Each row comes from the steps of one walk. Every step used is in the known rows, and no mark comes twice. Write the walk behind each row, first mark first.
Known rows
zoru -> dipe -> toser -> favata -> zize: [ -9 -17  26 -12   7  -2   8  -8  -2   1 -18 -15 -19  -3  -7 -12  -2 -30
  26 -49 -66 -32   0  24  17]
gizu -> torod -> zoru -> dipe: [ 11  -9  -1  13   9   8  -7 -24 -16  -4   4  40  14   7   2 -27  16  49
   0   0 -22  -9   8  23  -1]
zoru -> dipe: [ 19   1 -16 -10   1  13 -14 -12 -16  -4   8  13  -2  -9  -3  15  10 -16
  -2  -1 -19  11 -12  34  23]
dipe -> tiso -> favata -> gizu -> torod -> zoru: [-26  -5  37  12   3 -13   8  15  11   5  -8 -11   5  13  18 -20  -8  38
  18  19  50 -14  26 -41 -30]
tiso -> dipe: [ -1  11 -10   3  -3   8 -11 -16   4  -1   8   0  18  -1  -3  21  -2 -17
 -16  17  15  23   5  12  21]
torod -> zoru -> dipe -> toser: [ -1  -1 -11  -5   7   3   5 -20 -21 -11   0  18  23 -36  -5   2  32  24
  19 -12 -60 -16  -1  12   0]
daro -> favata -> gizu: [ -3  11 -22  -2  -7  13 -12  19  -9 -14   1 -23  -1 -10  21  38 -25 -35
 -32  -8  30  -3 -42 -20  13]
tiso -> dipe -> madus -> rekiko: [ 22   0  -4  -8 -10   9   4  -2   5  29   7   1   8  -4 -17  14 -10 -42
 -23  28  46  37   0   9  28]
daro -> favata: [ 11  15 -36 -10  -8  17  -8  -5  -9  -8  -1 -15   0  -2  -4  28 -21 -28
 -18  -7  33  15 -34  -1  28]
toser -> favata: [ 11   6  19 -12   9   9  -3 -10  -3 -14 -17  -1   2  18 -11  29 -12 -33
 -15 -10  37  -4  -7   4  42]
gizu -> torod: [ -5   6  -3   3  -7  26 -23 -14   0  -2  -2  -2  14  10   0   9 -10  13
 -16   9  26  13   2  11  23]
madus -> rekiko: [ -5   3  -8  -9   1  35  -2 -13   6   8 -11  -2   7 -21 -18  40 -11 -43
 -30  26  40  25 -31  12  42]
favata -> gizu -> torod: [-15   2  12  12  -7  23 -23   7   1  -9  -1  -8   8   4  26  18 -10   7
 -31   8  26  -4  -4  -5   6]
dipe -> zoru: [ -2  19 -14  -8   3  18  -1   3 -16   3  15   5   0 -24   2  29  20  -1
 -11   0   2  17 -24  34  15]
gizu -> torod -> zoru: [ -9   2   5  10   6  13  -6 -17  -7  -6  -4  20  25   9   1  -1   6  46
 -10   7  26  -4   9   0   7]
tiso -> favata -> gizu -> torod -> zoru -> dipe: [ -4 -13  17  22   6  -8  -1  -9  -1  -5  -4  25  10  22  18 -37   1  35
  10  14 -15 -28  29   2 -16]
gizu -> torod -> zoru -> dipe -> madus: [ 35 -10   0  -4   1  -6  -7  -2 -28  14  11  36  12  19   1 -33  19  45
  15  -7  -4  -6  21  20  -8]
daro -> favata -> gizu -> torod -> zoru: [ -9   1  -4  23  -2  10  -3   8  -7 -16  -2   3  14   8  22  -4 -18  31
 -31  -9  33 -22 -24 -29  -8]
torod -> gizu: [ -9   9   5  -4   8  26 -11 -21 -16  -4 -13   3   3  -7 -11  40   4 -19
  42  14  18   4 -16   0   9]
rekiko -> madus: [  0  23 -10 -15   5  14 -27   2 -13 -10  11 -14  36   4  -9  11  -1 -52
 -34  -6  11  26   1  -2  45]
favata -> tiso -> dipe -> madus: [ 13   6 -29 -20 -11 -24  -8  20  10  25  15 -17  -7   1  -6  21   1 -37
  -7   8  18  34  18  -3  -6]
favata -> tiso -> dipe: [-10   8 -30  -3  -4  -8  -6  -1  23   7   7  -9  -6 -10 -11  28  -2 -34
 -18  14   1  33   4   3  -1]
gizu -> torod -> zoru -> dipe -> tiso -> favata -> daro: [  3 -15  16  -3  -4 -26  30   3   7  14  21  26 -12  29  -3 -38   9  42
  40  31  11   3  26   4 -42]

Which walk is each row?
[  1  -9  21   9  -7 -10  -7  16  10  12   1 -15 -24  18  20 -35 -11   8
  25  17  -1  -4  19  -7 -25] | zoru -> dipe -> tiso -> favata -> gizu -> torod
[ 19   0  -7 -18   2   2  -5   9 -11  11  11  -2 -19 -17  -3   5  16  -8
  18  -2  -4  19 -16  14  -4] | zoru -> dipe -> tiso
[  5  -5 -10 -21   4 -13   4   2   5  -8 -12 -14 -23 -14 -20   9   5 -37
  11 -28 -69 -12  -1   9   7] | zoru -> dipe -> toser -> favata -> tiso
[-24   9 -31  -5 -10  -7   0   2  24   2   3 -32   4 -32 -10  27   4 -25
  -1   3 -42  22  10  -8  -8] | favata -> tiso -> dipe -> toser
[  0  13 -54 -16 -10  -3  -2  14   7  -1  -2 -27 -21  -9 -12  35 -24 -45
 -16  -8  19  22 -37  -9   8] | daro -> favata -> tiso
[  1   3   1  -4   6 -17   5  -3  26  -2  -7  -9 -15  18 -20  17 -13 -42
 -16  -1   9  11  10  -3  14] | toser -> favata -> tiso -> dipe
[ 24   3 -48 -12 -18 -12  17  21  22  34   5 -22 -24  -1 -25  11 -35 -69
 -26  14  34  45 -24 -12   6] | daro -> favata -> tiso -> dipe -> madus -> rekiko
[  3  20 -52   5  -8 -14  19  19  12  14  25 -12 -28 -13  -6   4  -4 -25
 -16  -8 -24  33 -31  15 -18] | daro -> favata -> tiso -> dipe -> zoru
[  8 -10  16   6   5 -16  11 -10   2  12  -4  17  -5  24  -8 -54   5  44
  44  14   0  -2  31   1 -24] | gizu -> torod -> zoru -> dipe -> tiso -> favata
[ 12 -17  55  14  18 -17  12  20  -4  -5  -7  19 -18  18  17 -38  11  38
   9 -20   4 -38   1 -16 -27] | toser -> favata -> gizu -> torod -> zoru -> dipe -> tiso
[-25  -7  49  16   7   3   8   2  -2 -26 -22  -3  19   1  15  -7   0  34
 -11 -20  -7 -51  12 -29  -1] | dipe -> toser -> favata -> gizu -> torod -> zoru
[-10   5   6 -29 -14 -13  25  16  13  11  16 -17 -13  11  -7  29  -9 -23
  26  36  64  29   9 -12 -10] | dipe -> tiso -> favata -> daro
[  0 -13  24  15   6  -6   1  21  -7  -1   8  18 -11 -13  28 -29  19  50
   8  -4  -7 -16  -3 -11 -43] | favata -> gizu -> torod -> zoru -> dipe -> tiso
[ -1 -15   7   4  11 -19  13  -7   6  -8 -14  11 -10   3 -18 -32  10  26
  16 -29 -68 -31  19   2 -15] | gizu -> torod -> zoru -> dipe -> toser -> favata -> tiso
[ 11  -9  11   7   7  -3   2   0  -7  11   6  24  -4  -2   2 -36  21  55
  24  -3  -6   1   2   6 -26] | gizu -> torod -> zoru -> dipe -> tiso
[ -4   7  20   1  -1  -2   8 -20   8 -15 -13 -15  13   3 -14   9  -6 -25
  -2 -12 -17  -9  17  -2  26] | tiso -> dipe -> toser -> favata
[ 16  -2  -1 -17   1 -13   4   0   0  12   2 -12 -20   6 -13 -12   1 -19
  41  13   0  18  10   9  -2] | zoru -> dipe -> tiso -> favata
[-23  -7  49  33   8  -8  13  -6  12 -19 -15   2  26  13  15 -26  -1  35
 -10 -11 -18 -45  28 -29  -9] | tiso -> dipe -> toser -> favata -> gizu -> torod -> zoru
[ -3  -8 -10  23  -4   3   3   4 -11 -16   2   4   4 -16  25 -33   1  39
  -1 -26 -56 -37 -18 -14 -26] | daro -> favata -> gizu -> torod -> zoru -> dipe -> toser
[-15 -12  10  21   3   5  -5  -4 -12 -15   0  16  18 -24  26 -23  21  52
   2 -10 -62 -35   6  -2 -24] | favata -> gizu -> torod -> zoru -> dipe -> toser
